In the rows, zero is written as 128.
Known rows, with every step that occurs
vize-gorez: [166 128 158  87 128  96 145 181 107 147 153 143 161 113 125 133 110 122
 102 192 123  90 122 149 115  97 113 115 166]
vize-gorez-pagip-kino-pakom: [169 186  61 129  96 111 122 110 138 146 164 121 106 137 146 125 119 118
 149 122 150  71 117 130 184 159 115 162 109]
vize-gofim: [161 106 165 113 109 111 160 138 107 123 121 157 135  98 129 114 167 142
 105 230 118  63 127 147 102  93 117 119 175]
vize-gorez-mubal-falisi-ludu: [130 168 152 119 143  91 161 153 103 115 176 152 129 110  82 119 122 100
 171  93 112 132 140 110 167  61 127 103 126]
kino-mubal-falisi: [106 110 144 101 160 141 135 167 111 102 102 107 143  97 110 118 124 174
 125 129  80 192 145 185 112 114 155 121 154]
sofe-kino-pakom: [135 142 158 115  99 106  92 113 153 136  78 121 129 158 178 115 107 185
 128 155 119 103 123 155 113 137 120 174 178]
ludu-falisi-mubal-gorez-pagip-kino-pakom: [ 93 123  76 156 107 151  84 102 176 110 126 122  82 149 148 108  99 104
 175  36 134 159 116 150 174 172 156 130  73]
vize-gorez-pagip-falisi-mubal: [153 158  88 121 130  89 175 148 153 108 196 146 145 137  99  98 119  76
 126 100 131 109 131  73 116 108 119 104 103]
gofim-subub: [100 120 148 115 120 141 139 163 102 103 105 155 196  78 129 175 171 164
  96 198 132 133 134 143  80 136  90  93 127]
vize-gorez-mubal: [160 141 172 120 161 100 157 171 132 144 170 155 171 113  87 110 122 106
 132 175 121  97 123 129 142  81  94 128 142]
vize-gorez-pagip: [158 169 121 107 115  94 150 172 130 136 156 126 158 125 124 143 124  81
 114 177 112  71 116 150 142  97 105 115 145]
tubig-falisi: [117  95 156 136 148 128  97 167 133 131 118 140 165 146 123 168 138 128
  60 187 151 112 134 113  75 151 146 124 179]
gorez-mubal-falisi-pagip-kino: [146 140  96 141 127 124 120  77 135 150 132 167 105 113 108 110 135 126
 183 119  99 121 142 111 147 141 101 160 106]
kino-mubal-gorez: [105  89 180 106 148 161 115 147 102 116  91  81 158 122 144 109 111 161
  97 118 107 135 113 191 123 128 162 112 129]
ludu-falisi-mubal-gorez-pagip-kino: [121 109 105 164 110 167 115 118 165 120 117 143  90 145 133 117 108  68
 166  76 118 135 134 159 142 172 150  98  95]
tubig-falisi-ludu: [121 100 148 158 137 137 106 138  89 109 109 130 133 149 104 175 154 136
  77 152 176 115 117  90  80 136 167 113 158]
ludu-falisi: [125  93 154 117 132 131 116 195 146 118 101 150 137 123  98 171 157 119
 124 203 113 169 133 181  95 114 122 110 192]
sofe-kino-pagip-gorez-mubal: [158 169 175 190 155 133 151  97 216 168  83 128 132 160 145 128 120 138
 168 122 125 141 173 111 115 110 105 201 157]
ludu-falisi-mubal-gorez: [ 94  64 169 116 141 136 109 174 146 112 118 146 140 129 130 116  88 112
 127 109 105 178 122 169 112 108 149  85 127]
vize-gorez-mubal-falisi-pagip-kino: [158 170  98 133 132  84 138 104 128 165 180 158 121 105 102  91  96  92
 197 108  98 116 153  97 189 127 111 168 102]
pakom-kino-pagip-gorez-mubal: [155 147 161 168 152 152 158 112 150 147 128  99 109 139 120 122 144 128
 126 161 168 140 134  83 140 139  82 158 143]
pakom-kino-mubal-gorez-pagip-falisi: [106 155 128 137 112 163 134 115 122  93 126  38 120 165 145  81 148  86
 103  87 147  99 120 111 170 199 146  97 126]
gorez-mubal: [146 111 170 125 155 145 141 143 139 124 121 163 153 120  91 131 161 139
 119 183 122 101 111 145 101  97  88 118 147]
mubal-gorez: [123  93 176  82 106 142 100 146 122 143 109 135 146 134 179 142 115 134
  81 142 124  70 115 173 103 116 121  83 156]
mubal-gorez-pagip: [114 133 140 102  99 141 105 134 147 130 112 120 141 147 181 149 129  88
  94 125 113  51 106 177 130 116 115  83 135]
gofim-vize-gorez-mubal-falisi: [ 88 172 143 107 168  68 165 178 150 148 205 170 169  91 115 135  93 100
 154 133 105 156 174 121 191  72 125 127 125]
pakom-kino: [163 106 168 103 101 145 133 143  78 126 112 113 119 134 135 117 141 143
  80 232 147  76 100 131 104 166  89 100 187]
ludu-falisi-pagip-gorez-mubal: [108 128 124 193 143 118 146 168 187 173 133 173 142 125  62 156 163  96
 187 144 123 185 142 108 146 108 106 177 139]
falisi-mubal-gorez-pagip-kino: [147 113 104 143 100 174 123  80 130 129 120 140  98 142 164  99  96 103
 128  76 130  65 113 137 119 172 129  94  78]
pakom-kino-pagip: [167 119 163  98 139 133 118 103  94 106  94  58 110 134 159 129 136 154
  81 226 140 138  99 140 111 133  96 134 160]
gofim-vize-gorez-mubal-falisi-pagip: [ 84 180 114 112 164  33 150 148 132 160 206 151 168  89 115 123  89  99
 172 133  88 171 149 105 212  59 125 165  91]

Rows
[ 97 126 126 210 161 116 123 143 175 184 148 160 168 143  86 149 139 106
 122 123 160 127 146  38 125 145 130 192 127]	tubig-falisi-pagip-gorez-mubal
[152 119 116 119 100 141 144 114 100  97 126 153 110 147 104 161 190 144
 106 126 176 102 125  84  67 115 128  90 148]	pagip-falisi-ludu
[ 96 132  99 145 136 120 148 153 128 160 120 117 133 100 111 124 114 164
 154  82  90 205 155 127 132 127 154 177 128]	kino-mubal-falisi-pagip-gorez
[125 137  52 102  89 102  76  70 117 145 124 133  86 119 163 121 113 179
 159  99 119 141 126 124 151 157 123 177 108]	mubal-falisi-pagip-kino-pakom
[125 185 104 116 127  77 164 170 132 150 180 135 165 113 143 168 115  88
 115 183 125 103 131 141 170  94 122 130 125]	gofim-vize-gorez-pagip
[147 102 172 131 143 163 148 145  60 103  91  57 127 120 104  86 137 172
  97 209 131 143  99 151 125 177 132 126 163]	pakom-kino-mubal
[135  99 118 143 126 156  99  69  84 149  84  73 121 124 150  92 104 163
 142 101 115 125 109 158 149 180 166 166  83]	falisi-pagip-kino-mubal-gorez
[107  97 119 157 131 148  93 109 116 133  84  73 115 127 118 111 112 127
 180 101 102 196 131 179 174 178 185 170 102]	ludu-falisi-pagip-kino-mubal-gorez
[ 83 119  78 173 122 150  61  76 160 120 139 110 108 172 174 102  77 114
 109  20 173 102 116  80 155 207 180 146  60]	tubig-falisi-mubal-gorez-pagip-kino-pakom
[121 127  77 136  94 159  92  62 142 122 127 119  88 147 180  89  87 139
 135  37 146  90  99 128 153 172 134 129  54]	falisi-mubal-gorez-pagip-kino-pakom
[ 85 105 137 135 132 135 115 159 169 101 120 128 134 138 129 125 106  67
 137  95  96 159 115 171 137 106 142  84 104]	ludu-falisi-mubal-gorez-pagip
[115 137 152 129 139 136 141 124 111  98 126 163 113 116  85 136 158 131
 157 101 117 138 129 123 124  78 117  95 128]	gorez-mubal-falisi-ludu
[155 125 117  89 149 118 117 107 155 100 117 110 131 140 143 164 170 149
  91 151 146 158 138 114  69  96 116 133 141]	kino-pagip-falisi
[113 155 133 140 170 131 143 136 202 145 138 151 125 119 125 156 134 132
 152  85 117 188 181 116 128  75 109 154 130]	kino-pagip-gorez-mubal-falisi
[140 121 151 167 135 159 169 163 172 175 136 193 146 124  88 146 160 126
 132 138 153  97 149 107 105 120  88 132 156]	pagip-gorez-mubal
[125 174 141 168 137 143 162  90 121 118 132  99  69 137 114 127 143 122
 162  81 162 174 150  64 162 116 112 134 125]	pakom-kino-pagip-gorez-mubal-falisi-ludu
[129 104 149  94 135 134 114  72 117  88 137  60 100 161 181  73  95 127
  83  88 161 147 115  77 117 148 131  98  94]	pakom-kino-pagip-falisi-mubal-gorez
[143 124 104 148 128 175 145  95  66  95  91 112  73 109  94 123 139 180
 173  75 125 174 147 146 123 168 179 124 119]	pagip-kino-mubal-falisi-ludu
[114 121 112  81 111  86 107 133 113 136 120 138 136 105 144 139 122 143
 123 153  79 143 121 145 109  96 112 133 143]	mubal-falisi-pagip
[112 136  93 122  94 100 137 151 146 183 139 171 126 111 144 157 118 134
 137 110 107 140 158 104 114 116 116 150 151]	mubal-falisi-pagip-gorez
[147  83 119 109 133 132 152 133 131 105 144 171 131 127 105 108 141 151
  98 122 144 135 132  85  44 123 120  97 125]	pagip-falisi-mubal
[159 134 111 112 134 127 124  76 111  77 111  97 101 145 125 171 187 153
 109 119 171 161 123  94  76  82 138 119 120]	kino-pagip-falisi-ludu
[157 120  66 119  92 119  83  58 102 151 111 122  98 128 149 125 133 191
 141 147 146 111  93 122 134 165 112 193 104]	falisi-pagip-kino-pakom
[ 81  63 173 130 156 135  85 150 131 120 132 130 164 150 153 112  69 122
  60  91 144 120 126 100  90 145 175  99 115]	tubig-falisi-mubal-gorez
[162 113  95 114  97 154  96  94 117 138 111 144  96 130 147 135 139 194
 124 144 165  97 117 140 111 174 113 151 137]	pagip-kino-pakom
[145 152  89 117 104 133 142 134 170 109 137 149 131 153 126 161 190  94
 101 142 142  76 132 110  86 131 105  99 154]	gorez-pagip-falisi
[155 107  94 150 107 127 107 114 126 151 101 146 101 122 106 153 149 122
 172 188 120 159 129 148 120 165 128 163 143]	ludu-falisi-pagip-kino
[110 128 129 112 136 112 127 122  61 109 108  46 117 108 118  72 110 158
 134 161  84 188 104 133 163 160 141 155 135]	pakom-kino-mubal-falisi-pagip
[118 159 106 125  77 148 124  95 129  97 131 123 109 172 153 157 174  76
 111  52 162  55 115 101 126 123 137  66 112]	mubal-gorez-pagip-falisi-ludu
[129 143 139  95 134  77 158 182 106 162 176 149 170 101 143 158  99 131
 106 201 139 124 140 139 143  94 131 128 144]	gofim-vize-gorez
[ 98 129 144 129 140 159 120 137 125 110  93  67 156 134 147 118 126 120
 107 103  99 118 103 195 152 127 155 112 108]	kino-mubal-gorez-pagip
[138 169  73 174 119 176 147  82  87  85  96  95  69 120  94 130 154 136
 185  59 117 155 138 149 149 165 174 123  99]	gorez-pagip-kino-mubal-falisi-ludu
[ 92 180 137 128 152  73 174 151 105 125 197 162 141 100  97 143 108 104
 173  99 132 163 156 102 197  57 146 116 103]	gofim-vize-gorez-mubal-falisi-ludu
[121  66 172  94 128 144 118 137 111 124 121 141 145 123 159  95  80 147
  89 107 115 107 105 148  87 108 132  80 109]	falisi-mubal-gorez
